Each row was made from one walk, in order. Every step used is in the known rows, and no mark comes twice. Write each row's walk.
Known rows
h/s/n/u/v/q: [-0.31 -0.07  0.14  0.08  0.15  0.15  0.00 -0.05  0.10 -0.09  0.11  0.07
 -0.26  0.10 -0.07 -0.08 -0.05 -0.05 -0.01  0.09 -0.16 -0.18]
h/s/e/q/n: [ 0.06 -0.04 -0.10  0.07 -0.03 -0.18  0.12  0.05 -0.17  0.00  0.01 -0.11
  0.18  0.10  0.07 -0.02  0.00  0.02 -0.08 -0.15  0.10 -0.05]
q/n/u/e: [ 0.14 -0.12  0.02  0.00 -0.10  0.03 -0.05  0.08 -0.05  0.14  0.02 -0.02
  0.17 -0.29  0.01  0.09 -0.02 -0.03  0.06 -0.01  0.14  0.05]
v/q/n/u: [-0.20 -0.27 -0.13 -0.04 -0.16 -0.08 -0.08  0.11 -0.20  0.09  0.09 -0.14
 -0.05  0.25 -0.42  0.07 -0.03 -0.06 -0.06 -0.04  0.11  0.03]
s/n: [-0.11  0.14 -0.12 -0.06 -0.05 -0.12 -0.04  0.17 -0.04  0.06 -0.16 -0.03
  0.12  0.08 -0.02  0.02 -0.05  0.07  0.11  0.04 -0.17 -0.20]
n/u/h: [-0.01 -0.02  0.01 -0.09 -0.13  0.04 -0.14 -0.06  0.04 -0.07  0.00  0.11
 -0.03 -0.16 -0.24  0.06  0.05  0.08 -0.06  0.04  0.04  0.12]
e/q/h/s: [ 0.10 -0.06 -0.01 -0.09  0.11  0.00  0.19 -0.17  0.01 -0.04  0.04  0.03
  0.01  0.06  0.01 -0.05 -0.05  0.04  0.04 -0.05  0.04  0.16]
h/s: [-0.05 -0.07  0.02 -0.02  0.03 -0.01 -0.09 -0.03  0.11  0.06  0.08  0.09
  0.16 -0.10 -0.04 -0.09  0.02  0.02  0.05 -0.01  0.00  0.03]
e/q/n: [ 0.03 -0.02 -0.21 -0.04 -0.12 -0.12  0.03  0.13 -0.05  0.04 -0.14 -0.29
  0.15  0.11 -0.27  0.07 -0.11  0.14  0.00 -0.10  0.01  0.03]
q/h/s/n: [ 0.02 -0.02 -0.01 -0.13  0.09 -0.20  0.26  0.02 -0.24  0.01 -0.05  0.10
  0.14  0.07  0.26 -0.02 -0.05  0.02  0.11  0.01 -0.05 -0.11]
s/e/q/n/u: [-0.05 -0.02 -0.06  0.05 -0.14 -0.15  0.02 -0.02 -0.20  0.03  0.08 -0.14
  0.00  0.05 -0.09  0.05  0.11  0.02 -0.11 -0.10  0.11 -0.05]
v/s/n: [-0.09  0.12 -0.10 -0.05 -0.02 -0.07 -0.21  0.41  0.00  0.10 -0.26 -0.08
  0.04  0.33  0.02  0.03 -0.05 -0.10  0.10  0.17 -0.19 -0.11]
n/u/e/q/h/s: [ 0.20 -0.04  0.12 -0.01  0.15  0.10  0.24 -0.27  0.01 -0.05  0.14  0.14
  0.00 -0.21  0.29 -0.04 -0.01 -0.04  0.03 -0.03  0.11  0.19]
s/n/u/e/q: [ 0.05  0.32 -0.01  0.12  0.04  0.06  0.08 -0.06  0.09 -0.07 -0.08  0.01
  0.02 -0.22  0.28  0.02 -0.04  0.03  0.04  0.02 -0.12 -0.05]
e/q: [-0.03  0.15 -0.14  0.00 -0.03  0.09 -0.14 -0.03  0.24  0.00 -0.10 -0.14
 -0.04  0.05 -0.27  0.01 -0.04  0.11  0.02 -0.02 -0.11  0.07]
e/q/n/u/v/s: [-0.05 -0.07  0.12  0.04  0.03  0.11 -0.23  0.19  0.19  0.02 -0.08 -0.26
 -0.23  0.13 -0.23  0.05 -0.01  0.00 -0.02  0.16 -0.09  0.06]
e/q/n/u/h: [ 0.05 -0.02 -0.09 -0.05 -0.14 -0.14  0.11 -0.01 -0.16 -0.15 -0.06 -0.10
  0.06 -0.07 -0.19  0.11 -0.04  0.16 -0.13 -0.06  0.08  0.12]
s/e/q/n/u/h: [ 0.07 -0.01 -0.06 -0.01 -0.15 -0.14  0.09 -0.02 -0.21 -0.14 -0.01 -0.02
  0.01 -0.02 -0.06  0.08  0.05  0.05 -0.18 -0.08  0.14  0.04]
q/h/s/e: [ 0.11 -0.19  0.06 -0.10  0.03  0.00  0.03 -0.07 -0.12  0.09  0.11  0.19
  0.00  0.11  0.09 -0.06  0.11 -0.14  0.02 -0.05  0.16  0.01]
h/s/e/q/n/u: [-0.05 -0.06  0.01  0.10 -0.04 -0.21  0.13 -0.08 -0.25 -0.02  0.19 -0.04
  0.09 -0.06  0.13 -0.03  0.12  0.00 -0.13 -0.12  0.14 -0.04]
q/n/u: [-0.10 -0.19 -0.06 -0.07 -0.18 -0.15 -0.07  0.07 -0.20  0.13  0.08 -0.13
  0.10 -0.05 -0.26  0.08  0.06  0.06 -0.01 -0.03  0.11  0.00]

Write each row's walk
[-0.11 -0.10  0.21 -0.01  0.03  0.27 -0.47  0.17  0.37  0.10 -0.02 -0.07
 -0.32  0.07 -0.28  0.01  0.07 -0.09  0.04  0.25 -0.12  0.06] => n/u/v/s
[-0.18 -0.16  0.02 -0.03  0.02  0.40 -0.31  0.07  0.42  0.03 -0.05 -0.06
 -0.34  0.26 -0.57 -0.01 -0.13 -0.03  0.04  0.07 -0.14 -0.02] => u/v/q
[-0.01 -0.06  0.10 -0.02  0.00 -0.05  0.03 -0.15 -0.02 -0.13  0.14  0.22
  0.10 -0.26  0.05 -0.05  0.07  0.05 -0.08  0.01  0.07  0.11] => n/u/h/s
[ 0.10  0.18  0.01  0.11  0.01  0.20 -0.07 -0.13  0.26 -0.02  0.00 -0.01
 -0.05 -0.26  0.04  0.02 -0.01  0.02  0.02  0.00 -0.02  0.11] => n/u/e/q
[ 0.00  0.13 -0.02  0.11  0.05  0.03 -0.02 -0.11  0.11 -0.04  0.05  0.06
  0.00  0.03  0.13 -0.11  0.08 -0.03 -0.07 -0.09 -0.01 -0.03] => h/s/e/q
[ 0.19  0.15  0.01 -0.01  0.18 -0.06  0.39 -0.05 -0.11 -0.09 -0.11  0.10
  0.14 -0.09  0.51 -0.03 -0.14  0.00  0.11 -0.01 -0.07 -0.05] => u/e/q/h/s/n
[ 0.02 -0.07  0.16  0.01  0.01  0.28 -0.50  0.25  0.34  0.14 -0.11  0.00
 -0.29  0.24 -0.19 -0.01  0.09 -0.20  0.02  0.17 -0.07 -0.06] => u/v/s/e
[-0.01 -0.06  0.05  0.04 -0.01  0.00 -0.14 -0.01  0.03  0.09  0.12  0.18
  0.08  0.00  0.09 -0.11  0.14 -0.12 -0.02 -0.05  0.07 -0.08] => h/s/e
[-0.20  0.09  0.06  0.03  0.03 -0.21  0.11 -0.06 -0.19 -0.02  0.13  0.12
  0.12 -0.16  0.26 -0.05  0.10  0.04  0.02  0.04 -0.07 -0.16] => h/s/n/u
[ 0.14 -0.02 -0.09  0.03 -0.04 -0.19  0.21  0.03 -0.20 -0.13 -0.06 -0.03
  0.19  0.04  0.09  0.00 -0.04  0.05 -0.14 -0.15  0.13  0.00] => u/h/s/e/q/n
[ 0.15  0.01  0.14 -0.02  0.11 -0.02  0.25 -0.09 -0.17  0.02  0.07  0.23
  0.10 -0.28  0.49  0.00  0.00 -0.08  0.11  0.04  0.05 -0.02] => q/h/s/n/u/e
[-0.20  0.11 -0.02 -0.02 -0.08 -0.15 -0.04  0.03 -0.14  0.03  0.02  0.02
  0.01 -0.05  0.01  0.03  0.08  0.06  0.04  0.06 -0.11 -0.17] => s/n/u
[ 0.17  0.19 -0.06  0.07  0.01  0.24 -0.11 -0.01  0.35  0.00 -0.14 -0.05
  0.04 -0.16 -0.01  0.01 -0.11  0.03  0.07 -0.01 -0.07  0.10] => u/e/q
[ 0.05  0.29  0.06  0.17  0.14  0.03  0.20 -0.14  0.05 -0.12  0.02  0.10
  0.11 -0.33  0.50 -0.06 -0.02  0.02  0.01  0.00 -0.09 -0.05] => h/s/n/u/e/q
[ 0.03  0.12 -0.05 -0.06  0.14 -0.18  0.36 -0.06 -0.20 -0.09 -0.08  0.03
  0.09  0.10  0.31 -0.03 -0.09  0.08  0.07 -0.02 -0.10 -0.09] => e/q/h/s/n
[-0.04 -0.04 -0.04  0.06 -0.10 -0.11 -0.12  0.17 -0.20  0.06  0.01 -0.17
 -0.07  0.24 -0.06  0.06  0.11 -0.12 -0.11  0.01  0.10  0.02] => v/s/e/q/n/u
[ 0.14 -0.02 -0.07 -0.12 -0.03  0.07  0.03 -0.08 -0.02  0.04 -0.07 -0.02
 -0.20  0.28 -0.13  0.04  0.01 -0.05  0.01 -0.06  0.07  0.07] => s/e/q/h
[-0.27 -0.17  0.10  0.01  0.02  0.35 -0.28 -0.03  0.32  0.01  0.09 -0.02
 -0.41  0.15 -0.52 -0.01 -0.04 -0.05 -0.01  0.09 -0.10 -0.02] => n/u/v/q
[ 0.28 -0.02  0.05 -0.04  0.16  0.12  0.22 -0.18  0.09 -0.03  0.01  0.10
  0.06 -0.12  0.22 -0.04 -0.10 -0.02  0.08 -0.04  0.06  0.18] => u/e/q/h/s
